Each row comes from the steps of one path. Every step used is in the known rows, and no mark comes twice. Write the path behind each row, first mark first.
Known rows
likog -> doto: [  8.8  20.1  -7.1  -0.3 -24.2   3.3  -4.4 -22.7 -14.6 -11.0  15.3  -3.9
  19.2  14.0   7.6   4.1   8.6 -11.4   7.5]
risem -> tesi -> likog: [ 46.7  -7.0 -29.8  14.4  -4.1   2.4 -29.4  19.9  -3.0  -7.4 -22.3  -4.7
   8.0   1.4 -18.4  -5.8  17.0  11.1  20.2]
tesube -> doto -> risem -> tesi -> likog: [ 41.4 -18.6 -12.8  21.8 -35.1  21.6 -13.8  16.9 -26.7   8.5 -34.9   8.1
   7.9  22.8  -8.3  13.7  40.0 -10.6  10.6]
risem -> tesi -> doto: [ 25.2   1.1 -26.5  -7.4  -3.3  -5.5 -42.5  20.9  21.5   5.1  -4.8  -5.0
 -13.2   2.1 -24.8   5.7 -11.4  26.1  13.4]
tesi -> doto: [ 16.5   5.1  -3.9  -2.1   8.9  -3.9 -16.8  11.7  12.5   4.3  15.2 -14.1
  -9.3  13.8  -5.4   9.2 -19.3  11.7  -0.2]
tesube -> likog -> doto -> risem -> tesi: [ 22.5  30.0 -12.2  -2.8 -52.7  16.8   7.9 -25.0 -29.0  -9.7 -31.0  -1.0
  13.1   4.8  34.5   1.3  17.8  -8.6  18.8]
risem -> tesi -> likog -> doto: [ 54.3  12.4 -40.3  14.1 -28.0   6.6 -34.9  -3.8 -17.1 -17.8  -7.4  -6.8
  28.4  13.7 -11.3  -0.8  24.5   0.4  27.4]
radigeg -> likog -> doto -> tesube -> tesi: [  4.4   4.0 -19.6   9.6 -38.4  12.1 -14.5 -42.1 -46.7 -17.6   2.1  -4.5
  10.6   5.1  11.4  44.8  54.6  19.4 -21.3]
tesube -> likog -> tesi: [ 31.4  15.3 -12.4   4.7 -12.3  22.4  22.4  -6.2 -27.7  -3.8  -4.5 -28.1
  33.2  -5.5  48.6 -24.3   8.7  10.6   8.7]
tesi -> doto -> likog: [ 23.8   8.8 -10.7  -8.5 -19.9  -2.6 -18.0  15.3  -0.4  11.3  -6.4 -17.6
 -17.1   8.1 -14.5   2.4 -10.3  22.1 -22.5]
tesube -> tesi: [-11.5 -10.8  -7.9   2.0   1.8  20.6   1.3  18.6  -5.9 -22.1  -6.7 -14.7
  21.0   7.8  -2.2  -1.4  24.7  15.9 -12.7]
dufeb -> tesi -> likog: [ 43.0  -1.8  -9.6  23.9  24.6  -2.3 -12.0   2.8   4.8 -21.5   2.0   6.5
   2.2  12.2 -33.8  16.6  -9.1  -1.5  -9.5]
radigeg -> likog -> tesi: [ 20.5  -7.6 -10.9  -2.9   5.7  11.2  -0.8 -21.5 -19.5  -2.6   6.1   1.5
  27.7 -23.7  32.1  31.0  13.1  20.7   5.3]
tesi -> likog -> doto: [ 46.7  16.4 -14.7  19.9 -14.7   7.1  -9.7 -12.0 -27.0 -18.4  15.0 -16.0
  31.1  25.4   7.3   3.9  17.4 -15.5  13.9]
tesi -> likog: [ 38.3  -3.1  -6.7  20.6   8.1   3.8  -4.9  10.0 -10.7  -7.8  -0.9 -13.7
  12.4  13.7  -0.9  -2.0   8.3  -4.0   8.3]
tesube -> doto -> likog: [ 18.1  -7.0 -13.2   4.9 -54.0  20.9   1.6   5.7 -22.6  22.3 -17.1  -4.1
  -1.6  13.9 -16.7  -0.5  24.8  -1.7 -22.8]
dufeb -> tesi: [  2.8   2.6  -2.2   3.5  16.0  -7.7  -6.1  -7.7  15.5 -12.9   3.7  20.4
  -9.9  -1.0 -33.1  17.8 -18.6   1.4 -14.8]
doto -> risem -> tesi: [ -8.4  -4.4  -1.7  -6.8 -20.9   0.3 -12.2   3.9  -7.0  -0.9 -38.3  21.7
  -9.5  -9.1  -0.8   8.3  15.3   6.9   3.0]
radigeg -> likog -> doto -> risem: [  1.4  11.3  12.6  -3.7 -21.7   4.5   9.3 -49.2 -31.5  -9.5   0.7  20.1
  11.6  -1.1  35.9  60.8  15.4 -12.8   0.7]

Write each row's path
[  4.3  23.2  -9.1  11.2 -47.5  -9.4 -15.6 -37.6 -40.9   3.2   6.2  -1.8
  -9.2  12.5   2.9   4.7  29.9  -3.1 -12.3]
likog -> doto -> tesube
[ 19.9  -4.6   8.6  -7.3   7.9   7.6  -5.9 -13.7 -22.0   0.5   2.9  -2.2
  11.8  -8.3  44.9  54.2   1.6  23.7  -3.6]
radigeg -> likog -> tesi -> doto -> risem
[ 30.0  17.3   7.0  18.3 -22.9   8.6   4.7 -19.2 -42.6 -18.8  -3.9  -5.6
  24.6  28.6  25.9  16.0  23.9 -23.3   5.1]
tesi -> likog -> doto -> risem
[ 29.8  -6.9  -7.7  11.2 -12.9   4.2 -16.1  14.2 -19.0  -8.3 -38.3   8.9
   2.3   2.3   0.2   6.5  23.2   3.5   9.6]
doto -> risem -> tesi -> likog
[ 17.7   3.7 -17.0  -6.7 -32.5  13.3  -2.8   4.2 -34.2   2.0 -19.2 -14.1
  21.6 -13.2  12.0 -17.9  23.0  25.7 -22.2]
doto -> likog -> tesi
[  0.1   5.0  18.6  -4.3   0.6  -2.0  -4.8   7.0  -3.1   3.2  -2.2  -1.5
 -15.4  14.9  14.0  21.2 -12.0   1.5 -10.3]
tesi -> doto -> risem
[ -0.8  15.6  -9.5  -9.7 -44.0   4.0 -16.3 -18.4 -22.6 -10.9 -24.0  16.7
  11.0   3.3   7.3  13.9  22.9  -4.7  10.0]
likog -> doto -> risem -> tesi
[ 27.0  10.9 -13.9  -3.7  -4.9  -9.3 -24.1  10.1  14.1  -2.1  -2.9   3.0
 -27.2   7.4 -47.8  20.2 -28.0  24.8 -38.8]
dufeb -> tesi -> doto -> likog
[ 27.0   6.4 -14.3  -2.0   6.3   6.7 -17.4  11.9  -8.4  -1.2  16.9 -25.4
  19.5   5.5  15.9  -2.8  -5.2  25.2   1.9]
likog -> tesi -> doto
[ 28.5  35.4 -11.1   5.0 -32.1  13.6  18.9 -31.0 -21.6 -10.0   8.1 -23.7
  22.5  15.7  34.5  -6.6   4.2 -14.3  16.4]
tesube -> likog -> doto
[ -7.5  12.4 -19.2  12.5 -47.0  10.2 -14.8 -21.0 -45.8 -18.8  -0.5 -16.1
  12.0  20.4   1.3   1.4  54.7  10.6 -25.1]
likog -> doto -> tesube -> tesi
[ 38.8  27.1 -12.4  19.4  -7.2 -14.6 -12.2 -18.5  -3.9   5.2   3.4 -10.7
 -43.4  13.1 -15.2  15.0 -19.0  18.2 -26.3]
dufeb -> tesi -> doto -> tesube -> likog
[ 27.6 -15.7 -15.8  21.5   9.8  24.6  -2.2  26.5 -17.5 -30.1  -7.5 -28.6
  33.0  20.5  -1.2  -4.8  33.5  12.2  -5.4]
tesube -> tesi -> likog
[ 49.4  20.0 -16.5   3.6  -2.1  17.7   5.9   4.4 -14.9  -0.1   9.7 -44.6
  22.6   6.8  42.7 -13.7  -8.5  22.2   9.5]
tesube -> likog -> tesi -> doto
[ 12.9   9.7  -3.5   8.9 -14.4 -18.6 -29.3  -3.6 -13.7  16.9   6.0 -11.8
 -38.4  12.1 -10.9  10.2   1.9  19.1 -19.7]
tesi -> doto -> tesube
[ 18.0   5.0  -1.9  20.3 -22.5  29.8   4.5  -0.4 -48.4 -39.8 -10.5 -19.6
  46.0  36.7  24.5  13.1  49.0  -7.7  -6.8]
tesube -> tesi -> likog -> doto -> risem
[ 26.8  19.0 -13.8  15.7 -36.3  10.3  11.6 -21.7 -53.9   7.9 -13.3 -26.8
   6.2  -7.1  43.6 -24.9  32.1  19.7 -10.5]
doto -> tesube -> likog -> tesi
